Each row was made from one path, in order. Every step used is in the known rows, and no mark comes twice. Write each row's path.
In the rows, zero is written as 128.
Known rows
vugel-neri: [132 124 148 128 144 128 164 119  95 114 130 133 159 142 137  98 152 130
 142  71 118 116 162 148 117 116  92 112 103 134 116 107 156 143 143 140
 127 136 137]
dafiken-kuvir-fudanev-kivut-tulod: [ 68 125 102 105 142 163 136 142 110 117 154  67 139 164 136  67 159 183
 189 101 132  80  92 160 118  93  84 148 105 156 103 118 139 175  87 138
 168 165  73]
lenaf-tulod-kivut-fudanev-kuvir-vugel: [138 148  92 113 111 178 164 105 115  85  84 122 110 159 112 113  97 129
 120  75  96 129 119 161  96 118  38 166 139 149 117  73 128 197 107 131
 190 193  42]
kapig-dafiken-kuvir-vugel: [128 133  61 121 153 148 174 132  79  78 127 155 104 134 115 108 153 146
 153 110 118  94  70 176  93  80  83 151 126 140 105 113 128 170 112 128
 150 168 101]
kivut-fudanev-kuvir-vugel: [142 147 124  93 117 165 153 111 120 117 109 115 137 139 133 109 124 109
 146  91 111 116 130 150 107 134  62 159 131 154 104 100 140 184 107 137
 183 191  66]
lenaf-fudanev: [107 147 125 146 122 121 132 119  99 124 131 122 132 128 137 143 151 120
 135  76 137 102 130 146  97 112  65 120 108 129 132 127 151 141 149 168
 148 150 124]
neri-vugel-kuvir: [164 154 114 120 120 155 138 108 123 122 146 126 137 155 123  66 137  99
 146  90 135 128 144 171  98 115  57 131 106 163 112 110 131 129 158 125
 163 129 109]
kapig-dafiken-kuvir-fudanev-lenaf-tulod: [ 90  97  49 128 133 158 169 134  97  99 129 131 107 180 119 130 150 187
 128  78 139  83  59 200 107 101  70 171 117 146 102  80 131 183 121 142
 172 164  86]
kivut-tulod-lenaf: [117 138 122 108 136 154 171 144  98 107 125  76 176 179 136 115 157 142
 131  74 112 116 143 165  91  99  83 138 152 130 108 127 135 162 143 142
 159 151  82]
lenaf-tulod: [116 121 109 110 128 134 158 124 100 123 120 137 126 153 126 124 132 147
 110  95 132 103 136 152 107 120  75 133 142 128 139 119 131 129 139 153
 137 140 130]
kuvir-fudanev-lenaf-tulod-kivut: [ 86 116  80 154 111 151 183 112 116  91 122  89 125 181 109 106 106 170
 139  68 121 125  98 169 127 129  57 157 110 127  93  88 130 208 140 135
 170 169  91]
lenaf-fudanev-kuvir-vugel: [103 156 105 128 134 151 150 102 112 141 115 110 120 148 125 132 127 106
 147  85 127 106 134 151 106 119  57 125 107 146 129 114 163 157 135 134
 174 178  86]
vugel-kuvir-dafiken-kapig: [158 155 140  85 139 128 159 117 142  84 159 177 162  79 118  91 123 109
 149  96 127 118 139 160  84 133  81 134  98 144  72  89 159 137 143 154
 127 114  90]
kivut-fudanev-lenaf-tulod: [123 107 118 121 102 144 153 130 105 111 118 113 143 172 154 139 150 144
 121  49 113  90 113 168  97 140  52 148 130 153 111  92 129 178 127 167
 176 166  90]
negis-dafiken-kapig: [170 149 128 121 147  98 153 127 129  79 131 141 148  59 121 109 151 132
 140 102 105 104 115 177  75 126 110 115 144 121 115 136 134 114 152 178
 122 116 116]
fudanev-kivut-tulod-lenaf: [107 140 132  97 151 132 167 142 110 107 131  65 172 180 142  87 159 165
 156  72 107 111 143 151  95  97  93 108 135 132 124 123 126 168 137 128
 180 162  76]
dafiken-kapig: [141 149 135 113 119 102 142 116 124 106 143 150 160  91 136 113 139 135
 129 102 124 116 121 155  84 133 104  99 135 134  95 138 135 133 149 169
 136 127 103]
fudanev-lenaf-tulod: [ 99 101 106 120 130 134 172 125  96 121 129 108 136 173 136 128 161 148
 124  63 126  92 132 163 118 143  74 126 123 140 122 111 135 152 146 151
 159 157 125]
neri-vugel-kuvir-dafiken-kapig-kubok: [183 150 145 109 131 150 160 109 135 123 161 148 157  66 110  56 162  88
 146 106 145 122 126 203  60 108  70  86  84 179  94  84 113 118 173 136
 157 106  95]
vugel-kuvir-fudanev-lenaf-tulod-kivut: [119 140  75 140 111 171 179 109 127  98 126  98 129 202 103  98  93 160
 128  63 117 143 117 177 132 126  41 164  85 137  87  55 150 213 131 111
 170 166  77]
kapig-kubok: [121 138 131 109 128 145 174 131 106 142 128 119 155 107 129 107 174 126
 125 111 130 118 138 171 110 109  98  92 125 144 136 121 108 143 162 134
 144 142 143]
kubok-kapig-dafiken-kuvir-fudanev-kivut: [ 83 142  81 118 140 151 155  94 105  75 163 121 118 134 122  88 132 191
 179 107 138 107  84 150  93  98 108 123  83 137  96  97 128 181 121 143
 142 169  85]
kivut-fudanev-lenaf: [130 123 132 125 100 132 154 129 117  99 129  98 162 142 158 122 165 134
 152  51 110 100 118 157 108 146  71 143 121 153  94 105 139 193 133 167
 175 164  92]
kapig-dafiken-kuvir: [133 132  79 126 140 132 160 146 100  82 128 168 124 128 117 115 167 149
 136  94 132  90  91 176  92  83  98 148 134 141 124 111 133 151 125 157
 140 145 106]
dafiken-kapig-kubok: [145 150 140 109 120 116 160 123 121 132 137 136 171  71 132 104 173 131
 116 114 130 121 126 176  78 115 110  57 131 146 115 127 108 129 162 148
 141 128 121]
fudanev-kivut-tulod: [ 88 140 140  95 140 127 158 137 107 104 147  67 152 147 136  81 173 154
 169  83 114  86 143 136 111 116 106 106 121 151 110 126 140 143 117 123
 162 159  84]
lenaf-tulod-kivut-fudanev-kuvir: [141 144 103 117  96 167 152 122 130  87  91 132 126 148 116 118 112 130
 107  60 111 133 141 162  98 114  52 158 137 147 132  71 135 172 117 161
 185 171  48]
negis-dafiken-kapig-kubok: [174 152 132 117 145 120 171 129 124 111 129 129 162  39 118 105 185 127
 125 110 115 109 116 198  69 108 110  72 132 132 135 126 107 111 160 155
 130 116 130]
lenaf-tulod-kivut-fudanev: [143 140 106 130  97 144 152 120 109  70  99 130 126 148 123 124 118 143
 111  64 107 125 109 160  91 110  59 165 143 130 119  88 120 179 125 167
 162 158  78]
kubok-kapig-dafiken-kuvir: [111 145  81 127 134 152 169 109  85  59 149 153 129 115 121 132 157 150
 146  91 130  99 103 165  75 101 103 130 114 146 102 110 134 144 136 164
 117 157  98]
negis-dafiken: [157 141 117 119 146 128 170 136 116  88 123 126 135  93 117 117 161 133
 151  96 107 101 128 166 106 120 103 138 135 117 137 135 134 125 146 162
 122 139 140]
dafiken-kuvir-fudanev-lenaf: [ 95 103  90 133 131 159 154 132 120 120 149  99 137 163 139 108 152 169
 176  81 140  96  78 185 134 121  73 163  99 152  92 115 139 203 123 160
 169 163 109]
lenaf-tulod-kivut: [119 137  87 136 122 138 169 119 106  74 109 136 120 144 104 113 120 149
 115  77 119 123 124 157 105 108  72 139 132 119 130 111 124 157 143 156
 141 147 108]
kubok-kapig-dafiken: [114 160 104 119 119 130 180  96  84  62 149 140 136 116 115 133 139 141
 133  95 120 118 128 145  76 122 120 118 119 124  90 107 136 137 152 145
 115 155 107]
kuvir-dafiken: [113 124 145  96 148 130 174 130 113  92 150 148 138 101 117 116 146 122
 169  98 131  98 125 145 112 124  99 148 115 135 100 118 145 147 146 167
 127 141 128]
lenaf-tulod-kivut-fudanev-kuvir-dafiken: [133 133 122 103 115 168 172 123 132  63 111 145 122 118 101 118 110 121
 131  64 119 115 130 161  97 113  61 179 119 150 115  55 145 171 117 170
 178 162  52]

Which path is each row?
[161 143 163  78 120 138 139 120 148  90 140 164 162  58 130 110 140 107
 147  80 129 103 132 165  77 145  94 139 122 163  83  89 153 144 126 193
 166 144  48]
kivut-fudanev-kuvir-dafiken-kapig
[102 146 122 131 134 150 150 139  94 124 121  70 169 185 145 145 168 131
 126  58 123 109 133 165  73  85  61 131 133 130 125 128 153 152 154 145
 174 158  70]
kivut-tulod-lenaf-fudanev
[117 130  71 126 131 147 152 135 106  96 138 154 107 138 112 109 143 169
 150 115 146 109  69 175 103  81  90 167 119 133 104 103 132 180 117 147
 146 154  94]
kapig-dafiken-kuvir-fudanev
[106 120  83 145 123 134 185 128 103  73 118 102 132 170 110 117 132 154
 130  49 107 106 121 169 123 127  74 133 119 134 107  96 130 175 149 148
 164 162  98]
fudanev-lenaf-tulod-kivut
[112 126  82 140 170 169 184  86  59  54 136 143 128 143 117 106 144 153
 157  79 108 104 107 176  77  89  85 129  88 147  88  87 150 165 121 131
 110 168 102]
kubok-kapig-dafiken-kuvir-vugel-neri
[117 162 128 103 133 146 143 106 145 135 147 110 142 162 127  55 107 157
 169  99 130 141 138 139 138 123  66 130  73 129 107  82 149 193 125  99
 167 153  98]
vugel-kuvir-fudanev-kivut
[135 121  90 128 156 163 145 140 122  93 131 119 117 112 109 104 150 159
 173 112 129  97  79 193 110  94  79 176 125 121 131 124 134 160 121 170
 131 139 127]
negis-dafiken-kuvir-fudanev
[126 105  81 140 152 155 162 144 121  90 135  89 130 130 117 109 165 170
 182  77 126  85  74 202 128 113  79 173 105 137 111 111 141 180 127 169
 150 147 115]
negis-dafiken-kuvir-fudanev-lenaf
[162 139 130 106 138 157 157 113 125 103 159 146 130 129 107  70 143  86
 169  90 139 119 139 169  92 114  56 154  88 161  96  93 142 130 155 133
 149 119 100]
neri-vugel-kuvir-dafiken
[ 87 150 130 137 136 106 133 114 117 130 140 102 130 131 140 112 151 143
 163  70 133  99 130 130 107 103  78  85  92 133 141 121 143 155 149 156
 167 147 115]
lenaf-fudanev-kivut
[ 87 122 103 121 145 141 135 127 135 118 150 111 123 145 132  71 137 180
 186 110 145 103  89 157 129  99  82 132  92 136 120 117 124 189 114 151
 165 155 107]
dafiken-kuvir-fudanev-kivut
[142 137 152  95 146 120 176 126 122 112 150 152 160  41 118  98 174 122
 142 114 135 108 113 175  77 121 108  79 114 149  97 111 117 131 160 164
 134 121 124]
kuvir-dafiken-kapig-kubok
[ 89 118 102 111 154 164 149 147 123 113 138  61 159 198 136  67 149 195
 171  91 132 110  91 171 109  72  80 150 118 140 113 116 127 200 107 132
 192 166  60]
dafiken-kuvir-fudanev-kivut-tulod-lenaf
[128 115  90 132 110 176 149 105 117 139 147  90 125 216 123  78 117 132
 140  74 142 118 113 191 114 132  26 158  84 161  96  75 136 172 150 109
 187 145  85]
neri-vugel-kuvir-fudanev-lenaf-tulod
[ 89 137 129 108 143 142 161 128 126 121 143  44 163 195 140  72 137 181
 168  92 119 125 122 150 108  95  87 132 125 125 103 112 130 198 129 109
 185 169  63]
kuvir-fudanev-kivut-tulod-lenaf
[142 142 117 149  95 141 165 125 124  60 117  93 151 141 134 109 148 138
 153  36  93 127 110 165 109 128  68 149 116 150  82  94 127 219 134 174
 182 176  68]
tulod-kivut-fudanev-lenaf
[105 141 129 145 146 107 138 116 125 132 124 100 149 170 150 113 139 154
 149  66 132 119 131 142  89  91  72  84 101 121 157 121 131 181 168 154
 189 152 102]
tulod-lenaf-fudanev-kivut
[ 71 142 134 101 128 140 152 127 113 118 155  46 145 159 136  72 149 172
 175  99 122 100 124 141 123 115  94 134 108 142  95 117 141 173 107 108
 167 168  73]
kuvir-fudanev-kivut-tulod
[100 127  98 110 171 164 146 150 117  86 142  57 127 128 118  66 172 186
 195  99 119  71  85 182 110  80  85 164 114 146 123 116 138 156  92 137
 158 153  77]
negis-dafiken-kuvir-fudanev-kivut-tulod
[111 122  84 117 153 153 158 130  98 104 127 131 121 142 124 101 140 142
 168 108 120 101  86 165 110 105  68 148 127 144 113 136 129 178 112 152
 145 162 119]
dafiken-kuvir-vugel
[156 105  95 138 199 158 170 130  84  76 113 127 125 125 114  85 155 138
 168  86  96  92 104 195 104  86  66 148 103 138 132 114 148 148 115 152
 120 146 137]
negis-dafiken-kuvir-vugel-neri
[106 151 122 120 131 164 149 133 116 140 119  66 168 184 139 142 159 118
 117  52 131 111 161 166  83  93  64 133 128 149 136 110 169 144 145 140
 192 168  44]
kivut-tulod-lenaf-fudanev-kuvir
[ 85 103  54 153 127 167 162 125 110  84 122 103 118 183 107 112 126 183
 148  64 133 103  71 195 121 102  51 172 103 140 101  90 129 211 127 155
 170 162  84]
dafiken-kuvir-fudanev-lenaf-tulod-kivut
[152 150 136 105 111 156 172 122 142  54 120 135 137  93 105 102 121 108
 166  67 116 124 132 160 108 119  77 171 112 152  96  71 150 185 128 172
 171 167  49]
tulod-kivut-fudanev-kuvir-dafiken
[112 155 124 106 120 174 131 112 127 130 168  48 139 185 128  30 138 136
 180  95 131 113 132 161 107 104  56 136  82 165  88  91 134 157 119  82
 190 150  48]
neri-vugel-kuvir-fudanev-kivut-tulod
[103 138  63 123 146 161 182  96  71  58 141 146 113 128 112 123 138 147
 152 111 113 100  78 169  76 100  89 135 116 141  88 112 130 170 121 140
 127 175  93]
kubok-kapig-dafiken-kuvir-vugel
[151 152 116 130 105 165 132 101 127 137 148 112 125 167 119  63 114 114
 155 104 145 147 126 174 106 117  45 159  87 144  97  99 136 163 150 110
 163 136  95]
neri-vugel-kuvir-fudanev
[136 118  82 138 175 149 173 124  68  77 118 158 115 152 117  88 153 145
 149  86 112  96  96 186  96  72  78 137 105 146 106  93 144 169 114 123
 139 158 107]
kapig-dafiken-kuvir-vugel-neri
[147 148 134  86 146 150 176 122 127  99 146 164 144 118 108  96 130 106
 162  91 127 121 150 148 116 123  73 158  94 143  96  86 164 153 137 144
 130 136 117]
vugel-kuvir-dafiken
[101 165 124  84 130 162 149 122 127 125 156  66 150 178 127  61 134 159
 163  92 119 115 146 141 128 113  69 140  88 143  86  81 159 174 102  81
 172 159  59]
vugel-kuvir-fudanev-kivut-tulod
[148 164 105 118 106 165 166 106 125  74 100 112 130 129 113 102 104 114
 151  78  93 135 122 156 108 115  57 163 127 150 100  85 137 211 113 134
 191 197  41]
tulod-kivut-fudanev-kuvir-vugel
[147 123  75 121 180 155 169 136 101  78 117 126 106 110 111 102 155 139
 175 111 101  90  78 191  99  96  71 162 134 136 135 135 129 157 120 157
 131 155 129]
negis-dafiken-kuvir-vugel
[ 99 138 140 107 145 141 153 117 124 124 135 135 126 107 115 142 142  97
 158  69 151  88 150 146 106 118  71 134  86 150 131  98 178 132 144 173
 159 152  93]
lenaf-fudanev-kuvir-dafiken
[102 135 142 101 154 170 168 138 121 119 131  84 155 155 121 142 162 112
 143  53 136  98 158 167  81  91  69 152 111 155 116  96 175 146 146 154
 181 165  46]
kivut-tulod-lenaf-fudanev-kuvir-dafiken
[118 158 123  91 142 168 158 128 135 125 143  63 175 214 130  60 120 167
 157  88 117 143 138 157 111  91  64 139  97 128  97  77 149 202 121  79
 190 163  48]
vugel-kuvir-fudanev-kivut-tulod-lenaf
